Each row comes from the steps of one path. Every step used is in the known rows, and no mark comes twice. Write the path behind each row, first mark first.
Known rows
vunas -> riva: [ 13.4 -10.9  -5.4 -36.2  -7.2  -5.1 -22.5 -30.0 -19.2   2.9 -12.5 -13.4
  -4.7  -0.4  15.4 -14.9  -5.1]
vunas -> kazip: [ 12.2  -0.5 -37.3   4.1  -3.4 -13.4  20.6 -19.4  12.5   6.8 -27.6   8.3
 -19.0   7.4   0.3  11.4   7.9]
galo -> kepu -> puremed: [-12.8  10.7 -35.7 -26.0  20.1   5.9  27.7 -11.0   9.1  -1.9 -16.8  10.0
 -33.0 -23.6 -24.8 -14.8 -28.6]
kepu -> dofa -> kazip -> vunas -> riva: [ 23.7  -4.5  37.6  28.9  12.3   8.7   6.7  20.9  -8.3  18.2  -5.9  19.9
   0.8  27.5  -4.8   8.4 -26.8]
riva -> dofa -> kepu: [ -6.0   8.5 -35.8   4.9   0.8 -14.1   2.6 -10.1 -11.1  -1.6  10.4  -9.5
   1.8   7.3  -5.8  -6.3  -2.2]
riva -> dofa: [ -3.4  -8.2 -43.0  12.8  16.9 -27.9   4.2  -2.0  -1.8  -2.3  27.9  -1.6
  -6.0 -13.1   4.1  -3.4  -6.8]
puremed -> kepu: [  4.3  -0.7 -47.9 -73.7 -10.0   3.0  -2.0  -8.8 -14.3  -0.9 -20.5  10.7
  -8.3  11.8  -3.3   1.2 -31.3]
kazip -> vunas: [  4.4  -8.1   1.6  -7.8  12.9 -18.1   9.7  -9.5 -12.9  -8.9  -2.7  15.8
 -13.3  12.5  -5.7  15.2  -9.5]
kepu -> galo -> vunas -> riva -> dofa -> kazip: [ -2.9  -8.9  34.7  20.1  -2.8  24.5 -11.7  36.3  38.7   5.5  35.7 -17.6
  22.1 -23.2  21.0   0.7  24.4]
vunas -> riva -> dofa -> kepu: [  1.2  12.7  -2.8  -7.0 -13.4 -19.0 -20.8 -10.4 -20.2   5.4  11.3 -21.9
  13.8   2.3  11.9 -28.6  12.7]
dofa -> kazip -> vunas -> riva: [ 18.9  10.8  38.4 -29.8  -1.3  14.6   6.4  18.5   1.9  15.1  11.3   2.8
   5.4  31.5  12.9  -3.1  -3.4]
riva -> dofa -> kepu -> galo: [-10.4  -1.0 -11.6  24.8 -21.3  23.0   3.3  -0.5  -3.5 -10.9  -8.1 -20.9
  -4.9 -28.7  -8.8   6.0   9.0]
puremed -> kepu -> galo: [ -1.7  -6.8 -24.9 -47.3 -31.9  40.3  -2.0  -0.3  -4.6 -10.9 -38.2  -2.3
 -14.7 -18.1  -9.1  15.5 -21.1]
kazip -> vunas -> riva -> dofa -> kepu -> puremed: [-21.1  29.8  23.9  51.6   0.0 -20.4  -7.6   9.3 -15.0   5.4  12.4   2.7
   3.7   2.5  -8.8 -19.4  27.1]
puremed -> kepu -> dofa -> kazip -> vunas -> riva: [ 19.8  10.7  19.7 -12.4  -2.3  20.0   1.1  37.1 -18.3  20.9 -11.8  30.5
  10.5  40.5  -7.7   6.1 -44.5]
kazip -> vunas -> riva -> dofa -> kepu: [ -6.4  19.5  29.4  15.4  -2.8 -31.8 -10.3   8.6 -25.6  -0.6  23.8  -6.8
  16.6  17.1  11.4 -14.4  14.3]
galo -> vunas: [ -2.3 -21.6 -18.1 -33.5  25.4 -24.7 -11.1 -37.9   7.6 -11.8  -1.7   9.0
  -7.3   6.7   3.5  10.3   3.8]

Write each row's path
[ -1.4   1.8  21.0  29.1  11.2 -42.2 -10.1  21.5 -16.0  -2.2  39.5   0.7
  10.6  -4.0  19.8 -11.2   8.1]	kazip -> vunas -> riva -> dofa
[ 1.7 13.0 -5.8 24.3 21.8 -6.4 35.1 49.4 17.3  9.2 48.5 15.2  5.9 18.1
  1.5 10.8 -6.6]	riva -> dofa -> kazip -> vunas
[-10.4   4.8  11.7  -7.2   8.0 -38.6 -31.8 -24.4  -2.6  -0.9  21.1 -13.5
  25.4  10.8  14.6 -20.1  28.2]	galo -> vunas -> riva -> dofa -> kepu
[-15.4   2.8  -0.3  55.5  -9.0  -4.1  13.0   1.7  34.5  -8.1  -9.6  -1.3
   7.9 -19.0  -2.3  20.0  50.8]	riva -> dofa -> kepu -> galo -> vunas -> kazip
[  7.9   6.1 -40.8   2.7  13.7   6.9  22.3  32.1  22.8  14.6  37.8  -2.6
   0.4   9.1   1.4  -0.8 -11.2]	riva -> dofa -> kazip
[  1.9  -8.1  -2.7 -19.6 -31.2  44.5   0.8 -31.1 -10.3 -11.1 -44.2 -19.3
 -16.9  -9.5 -14.0  11.5   4.9]	dofa -> kepu -> galo
[ 21.5   6.3  40.9  -9.6  25.0   4.4  29.1  32.3  -1.5  14.4   2.4  25.3
  -0.2  16.1  -9.7  -6.8 -53.6]	galo -> kepu -> dofa -> kazip -> vunas -> riva
[  9.9 -11.4 -51.8 -16.7   1.7  -0.3  -2.1  -7.3 -29.8   3.2 -38.7  25.1
 -13.3   7.7 -22.9  11.0 -55.1]	puremed -> kepu -> dofa
[ -5.7 -30.3   5.0  -7.5   2.7  12.1  -7.5 -27.3  16.3 -19.6 -16.6  -3.6
  -9.2 -25.0   1.3  22.1  11.9]	kepu -> galo -> vunas
[ -5.9  -1.9   9.1   9.9 -18.5  19.2   8.4 -34.8  26.9  -9.4 -50.6  -1.0
  -4.7  -1.2  -8.3  29.0  45.3]	dofa -> kepu -> galo -> vunas -> kazip
[ -2.0 -11.7  48.0 -26.4 -21.6  22.6 -31.2 -36.8  -1.7 -11.0 -33.6 -22.7
   8.2  -8.7   9.2  -0.9  33.7]	dofa -> kepu -> galo -> vunas -> riva
[ -5.4   1.7  18.2  16.2 -35.9  20.8 -19.7   3.3 -10.0  -3.6  -1.9 -33.2
  10.2 -28.9   8.9 -13.8  21.1]	vunas -> riva -> dofa -> kepu -> galo
[ 14.2   4.2   7.9   4.8  38.0  11.9  52.7  30.9   7.7   7.0   0.7  36.6
 -10.2  18.8 -27.1  11.6 -66.1]	galo -> kepu -> dofa -> kazip -> vunas
[-25.4  16.8   5.3  29.3   9.3 -21.8 -29.0 -17.5   2.5   4.8   8.4  -4.9
  10.0  -3.7   0.4 -24.1  39.3]	galo -> vunas -> riva -> dofa -> kepu -> puremed
[-13.1 -23.5  22.5  25.3  -1.7  -7.7 -26.3   7.8  18.5 -12.8  27.2 -16.9
  14.8 -41.1  25.0  -3.2  32.2]	kepu -> galo -> vunas -> riva -> dofa
